Each row comes from the steps of one path. Every step used is in the known rows, and no mark comes twice. Write the path behind each row, first mark first.
Known rows
dudub/vuzap: [ 0.78 -1.39  0.49  1.95  1.33 -1.53 -2.33 -0.64 -2.85 -2.20 -1.50 -3.40
  0.00 -1.01 -0.88  1.94  1.64  0.66  0.14  0.96  2.33  1.23  1.68]
dedav/nusa: [-1.27 -1.60 -1.05  0.24  0.73  0.12  1.33 -1.00  0.34 -1.86 -0.78 -1.92
 -1.19  0.18 -0.90 -2.49 -0.42  0.72 -1.05  0.88 -0.33  1.36  1.98]
bubivi/lubor: [ 0.52 -0.16  0.50 -0.06  0.39  0.29 -1.69  1.55  1.03  0.47 -1.04 -3.35
 -2.26  0.05 -0.05  0.36  0.52  0.72 -1.23  3.26 -3.26  1.23  2.11]
dudub/vuzap/nusa/dedav: [ 0.27 -0.34 -2.59  4.40  4.58 -3.08 -1.96  0.21 -4.56 -3.74 -0.27 -0.08
  1.57 -1.96 -0.23  1.79  2.22  0.73  2.96  2.03  1.42  1.03 -0.23]
dedav/lubor: [ 1.94 -0.30 -0.29  1.76 -0.11  0.22  1.22 -0.32  0.05 -0.12 -1.15 -3.37
 -1.11  0.70 -0.85 -2.72  0.74  1.10 -0.96  2.75 -1.48  0.28  1.51]
vuzap/nusa/dedav: [ 0.19 -0.03 -2.28  2.42  4.13 -1.65 -0.07  0.17 -2.92 -1.94  0.21  1.33
  1.13 -0.51  0.23 -0.08  1.02  1.09  2.26  2.28  0.11  1.61 -0.37]
dedav/nusa/vuzap: [-0.90 -1.33 -0.57  1.98  1.79  0.96 -1.35  0.15 -0.94 -3.30 -1.20 -0.17
  0.20 -1.11 -1.41 -0.52  0.68  0.92  0.18  0.93  0.21  1.66  1.26]
rumu/dedav/nusa/vuzap: [ 1.46  1.69 -1.18  2.09  2.47  1.11 -0.66  2.10 -2.46 -2.93  0.47 -0.64
 -0.34 -0.40 -0.24  0.49  1.21  0.91  0.53  1.32 -0.37  2.82  0.21]
bubivi/rumu/favim/lubor/dedav/nusa: [-0.51 -0.67 -1.13 -1.68  2.44 -0.41  1.04  1.10 -0.71 -1.70 -0.89 -4.36
 -4.58  0.30 -0.71 -3.49 -1.30  0.48  2.60  4.40 -0.13  2.63  2.85]
lubor/dedav/nusa/vuzap: [-0.65 -0.92 -3.98  2.08  3.81  0.78 -1.96  0.26 -1.01 -3.75 -0.14 -0.19
  0.99 -2.87 -1.44  0.26  0.43  2.77  1.67  2.35  0.72  3.22  1.34]
nusa/dedav/rumu/favim: [ 0.63  1.41  1.96 -2.04  1.51  0.54  0.18  0.96 -2.47 -0.01 -1.90 -1.58
 -1.93 -0.62 -0.50 -1.66  1.67 -1.68  2.22  0.76  2.93  3.22  0.79]
dudub/vuzap/nusa/dedav/rumu: [-2.36 -1.84 -1.56  4.76  3.49 -3.77  0.21 -0.75 -2.54 -2.91 -1.01 -1.00
  2.02 -2.29 -0.92  0.38  1.07  0.14  3.08  2.12  1.91  0.52 -0.93]
dudub/vuzap/nusa: [-0.34 -2.70 -0.43  5.75  2.26 -3.33 -0.95 -1.27 -1.90 -3.38 -0.77 -1.99
  1.44 -1.23  1.43  0.23  0.25  0.54  1.80  1.75  1.14 -0.64  0.77]
dudub/vuzap/nusa/dedav/rumu/favim/kikag: [ 0.05  0.18  1.19  2.46  3.37 -3.61 -0.93  0.81 -3.32 -1.99 -3.28 -4.02
 -1.39 -1.40 -1.27 -1.14  2.19 -2.94  4.78  2.83  1.92 -0.24  2.62]
kikag/favim/rumu/dedav: [ 1.31  2.38  2.02 -0.46  2.54  0.21  0.69  1.40 -1.77  2.42 -1.03 -4.42
 -3.58  3.61  2.35  0.34 -1.35 -0.60  1.68  2.32  1.53  0.32 -0.22]
rumu/dedav/dudub/vuzap/nusa: [ 1.52  1.18 -0.86  6.54  4.07 -4.04  2.11 -0.24 -3.23 -2.99  2.66 -3.34
  1.59 -1.87  3.09 -0.59 -0.26 -0.39  3.58  3.02 -0.86 -1.52 -0.41]
lubor/favim/rumu/dedav/nusa/vuzap: [-0.53  1.13 -0.88  0.60  3.22  1.25 -1.17  2.35 -2.47 -1.54 -1.56 -2.14
 -0.44 -0.04 -0.55  1.14 -0.78  0.03  1.81  2.14  1.71  0.79  0.99]
bubivi/rumu: [-1.88 -4.18  3.47 -2.00  0.80  0.24  0.08 -0.31 -0.57  0.34 -1.79 -1.74
 -1.31  2.21 -0.11  0.71 -0.66  0.19 -0.23  1.26 -0.31  2.09  0.60]
lubor/favim: [-1.03  0.66 -0.45 -2.54  1.22  0.95 -2.32 -0.77 -1.02 -0.51 -1.91 -2.94
  0.64 -0.44 -1.05  0.68 -1.20  0.74  0.24  1.74  3.81  1.12  3.52]
vuzap/nusa/dedav/rumu/favim: [-0.16  0.51  1.27  0.88  2.19 -0.98  1.04  0.44 -1.98 -1.11 -1.33 -0.81
 -0.69 -0.85  1.19 -2.77  0.86 -1.82  3.60  1.46  2.27  1.88  0.14]
favim/lubor: [ 1.42  0.45  0.88  0.04  0.88 -1.32  0.93 -0.08 -1.15  0.80 -1.11 -3.86
 -3.21  1.86 -1.63 -1.82 -0.27  1.30  0.05  4.52 -0.28  0.67  2.37]
lubor/favim/kikag: [-0.83  0.69  0.11 -2.73  2.12 -0.48 -2.45 -0.44 -1.04  0.20 -3.58 -4.79
 -0.60  0.37 -3.06  0.33 -0.57 -0.35  0.92  3.41  2.25 -0.25  5.65]

Write each row's path
[-0.76  0.96 -1.26 -1.08  2.44  0.46  1.83  1.39 -1.38  0.12 -0.93 -4.04
 -2.09  1.56  0.17 -0.75 -2.00 -0.17  0.75  2.02  1.14  0.62  1.39] -> lubor/favim/rumu/dedav/nusa
[ 3.44  2.46 -1.39 -1.28  2.80 -0.45 -0.52  1.04 -2.02  0.12 -0.41 -4.29
 -3.82 -0.52 -0.28 -2.10  0.00  1.60  2.94  5.06  1.67  3.41  3.11] -> rumu/favim/lubor/dedav
[-0.05  0.55  1.47  0.58  2.94 -2.36  0.77  0.54 -1.82 -0.29 -2.88 -2.83
 -1.66 -0.11 -0.90 -2.82  1.24 -2.63  4.18  3.11  0.68  0.33  2.43] -> vuzap/nusa/dedav/rumu/favim/kikag
[-0.85  1.72 -2.88  6.85  5.49 -5.05  0.34 -1.66 -1.83 -3.62  1.44 -5.57
 -0.15 -2.82  1.69 -2.58 -2.28  0.56  6.15  6.47  0.82 -3.09  1.87] -> kikag/favim/lubor/dedav/dudub/vuzap/nusa
[ 0.65  3.06 -3.32 -1.04  2.39  0.89 -2.06  0.99 -2.73 -1.43 -1.70 -2.80
  0.34 -1.08 -2.80 -0.29  0.90  0.82  1.10  3.52  2.28  0.71  2.54] -> nusa/dedav/lubor/favim
[-0.64 -1.53 -0.24  6.45  3.50 -4.16  1.36 -1.91 -1.84 -3.35  1.24 -2.80
  2.13 -2.46  2.10 -1.50 -0.72 -0.36  3.10  2.64 -0.47 -2.46  0.66] -> dedav/dudub/vuzap/nusa
[ 2.49  0.41  1.62 -0.17  2.37 -0.18  2.21  1.85 -2.33  2.84 -0.33 -3.08
 -2.52  3.03  1.49  1.01 -0.38  0.37  0.51  2.04 -0.16  1.64 -0.68] -> favim/rumu/dedav
[ 0.86  1.45  0.90  3.30  2.52 -3.74  0.41  1.28 -3.74 -2.12 -1.76 -4.13
 -2.96 -0.82 -0.51 -2.51  1.09 -1.56  4.72  4.57  2.17 -0.05  1.28] -> dudub/vuzap/nusa/dedav/rumu/favim/lubor
[-0.05  0.21  0.95  2.70  2.54 -2.27 -0.69  0.69 -3.51 -2.89 -1.69 -2.03
 -0.31 -2.06  0.71 -1.06  1.85 -2.10  4.16  1.27  3.46  1.29  0.23] -> dudub/vuzap/nusa/dedav/rumu/favim
[ 3.32  2.19  3.03 -1.49  0.17 -0.21  0.41  1.09 -1.82  0.84 -1.89 -4.54
 -5.19  1.83 -0.14 -3.37  0.42 -0.90  1.42  3.84  1.07  1.34  3.31] -> rumu/favim/lubor
[ 0.39 -0.19  3.81 -1.73  0.42 -0.97  0.61 -0.07 -0.29  1.19 -3.77 -5.06
 -3.11  0.78 -1.41 -2.71  0.77 -2.59  1.86  2.19  1.27  0.62  3.94] -> dedav/rumu/favim/kikag
[ 0.87  1.62 -1.15  2.23  4.91 -2.52 -0.67 -0.13 -5.22 -2.82  0.95 -2.59
  0.72 -3.04 -1.34  1.41  1.99 -0.18  2.67  1.98  0.69  0.29  0.64] -> nusa/dedav/dudub/vuzap
[ 2.66  2.77  0.80  1.78  1.48  0.32  1.97  1.69 -0.84  1.99 -1.22 -5.79
 -3.85  3.28  1.61 -2.29 -0.60 -0.38  1.22  3.71 -0.65 -1.18 -0.11] -> kikag/favim/rumu/dedav/lubor
[ 2.59  1.05  3.31 -2.41  1.05 -0.09 -0.98  0.65 -1.58  0.90 -3.26 -4.37
 -3.64  1.33 -0.80 -1.97  1.50 -2.17  1.49  2.12  0.82  1.25  4.65] -> rumu/favim/kikag
[-0.71 -0.16 -4.22  2.34  3.48  0.82 -3.22  1.94  0.12 -3.60 -0.27 -1.37
 -0.28 -3.35 -1.33  0.62  0.59  2.45  1.20  3.81 -2.24  2.73  1.76] -> bubivi/lubor/dedav/nusa/vuzap
[-2.02 -1.27  1.11 -1.79  1.63  0.35 -1.83  1.58  0.59  2.22 -3.67 -4.99
 -2.45  0.83 -0.36  1.00 -2.15 -0.42  0.54  3.90  0.01 -1.42  2.94] -> bubivi/lubor/favim/rumu
[-0.43  0.71 -0.42  5.15  4.87 -3.94  1.54  0.06 -3.25 -1.68  0.74 -4.85
  1.47 -1.47  2.79  0.07 -2.19 -1.15  4.76  3.79  1.12 -3.52  0.53] -> lubor/favim/rumu/dedav/dudub/vuzap/nusa
[ 0.33 -0.07 -3.29  6.90  5.38 -5.46  1.66 -1.31 -2.32 -3.30  1.95 -4.41
  0.75 -3.29  1.07 -2.01 -1.31  1.46  5.08  6.29 -0.76 -1.99  1.37] -> favim/lubor/dedav/dudub/vuzap/nusa
[ 0.38  1.31 -0.92 -0.83  1.45 -0.44 -1.39 -0.05 -0.43  0.06 -3.77 -6.17
 -1.01  0.39 -3.51 -1.63 -0.08 -0.36  0.83  4.61  0.59 -1.64  5.50] -> dedav/lubor/favim/kikag
[-0.60  1.77 -1.27  0.90  2.90  1.30 -2.33  4.20 -1.20 -1.35 -1.70 -3.48
 -1.76 -0.35 -0.33  1.59 -0.59 -0.20  1.56  3.60 -1.15  0.25  1.53] -> bubivi/lubor/favim/rumu/dedav/nusa/vuzap
[ 1.72  0.31 -3.37  6.18  3.27 -2.64 -0.43  0.70 -3.37 -3.56 -0.35 -1.94
  0.72 -1.59 -0.69 -0.97  2.59  0.76  2.52  3.51 -0.63 -0.57 -0.06] -> dudub/vuzap/nusa/dedav/lubor
[-1.13  1.37 -0.77 -2.23  0.86  0.96 -3.76  1.34  0.54 -0.36 -2.16 -4.57
 -0.84 -1.08 -0.95  1.14 -0.98  0.38 -0.19  3.71  0.26  0.49  4.01] -> bubivi/lubor/favim
[ 3.77  1.21  0.49  1.98  1.29 -0.14  3.27  2.09 -1.41  2.38 -0.58 -4.70
 -2.93  2.88  0.77 -1.59  0.32  0.51  0.10  3.56 -2.09 -0.07 -0.65] -> favim/rumu/dedav/lubor
[ 2.86  2.77 -0.92  1.91  4.27 -2.85 -0.13  0.22 -3.96 -2.24  0.94 -6.39
 -2.32 -3.31  0.03 -1.60  0.37  0.03  4.71  4.93  1.44  0.38  2.99] -> rumu/favim/lubor/dedav/dudub/vuzap
[ 1.50  1.63 -2.25  1.09  3.27  0.60 -1.71  1.81 -1.95 -3.27 -0.81 -2.27
 -2.60 -2.02 -1.31 -2.20  0.53  1.13  3.23  4.13  1.05  2.90  2.77] -> rumu/favim/lubor/dedav/nusa/vuzap
[ 0.56  0.21  0.80 -1.64  2.35 -1.10  0.12 -0.02 -0.33  0.75 -2.86 -5.23
 -2.42 -0.85 -1.58 -2.13  0.44 -1.00  3.17  3.38  1.71  2.11  3.97] -> lubor/dedav/rumu/favim/kikag
[-1.13 -0.77 -2.21  0.88  2.43 -2.19  2.14 -1.01  0.45  0.51 -0.55 -4.32
 -1.28 -1.18 -2.23 -1.85 -1.48  2.68  1.96  5.48  0.95  2.05  1.38] -> favim/lubor/dedav/rumu
[ 0.75 -0.58  0.47  6.66  4.66 -4.46  3.17  0.12 -3.12 -1.21  1.52 -3.94
  0.46 -0.66  3.44 -0.57 -1.19 -0.89  4.13  3.27 -1.20 -2.86 -1.03] -> favim/rumu/dedav/dudub/vuzap/nusa
[-2.14  0.95 -1.85  0.67  2.64 -1.91  0.69 -1.39  0.82  0.20 -1.13 -5.46
 -2.23 -0.62 -1.31 -2.39 -2.39  1.80  3.16  5.73  2.56  0.88  1.86] -> kikag/favim/lubor/dedav/rumu
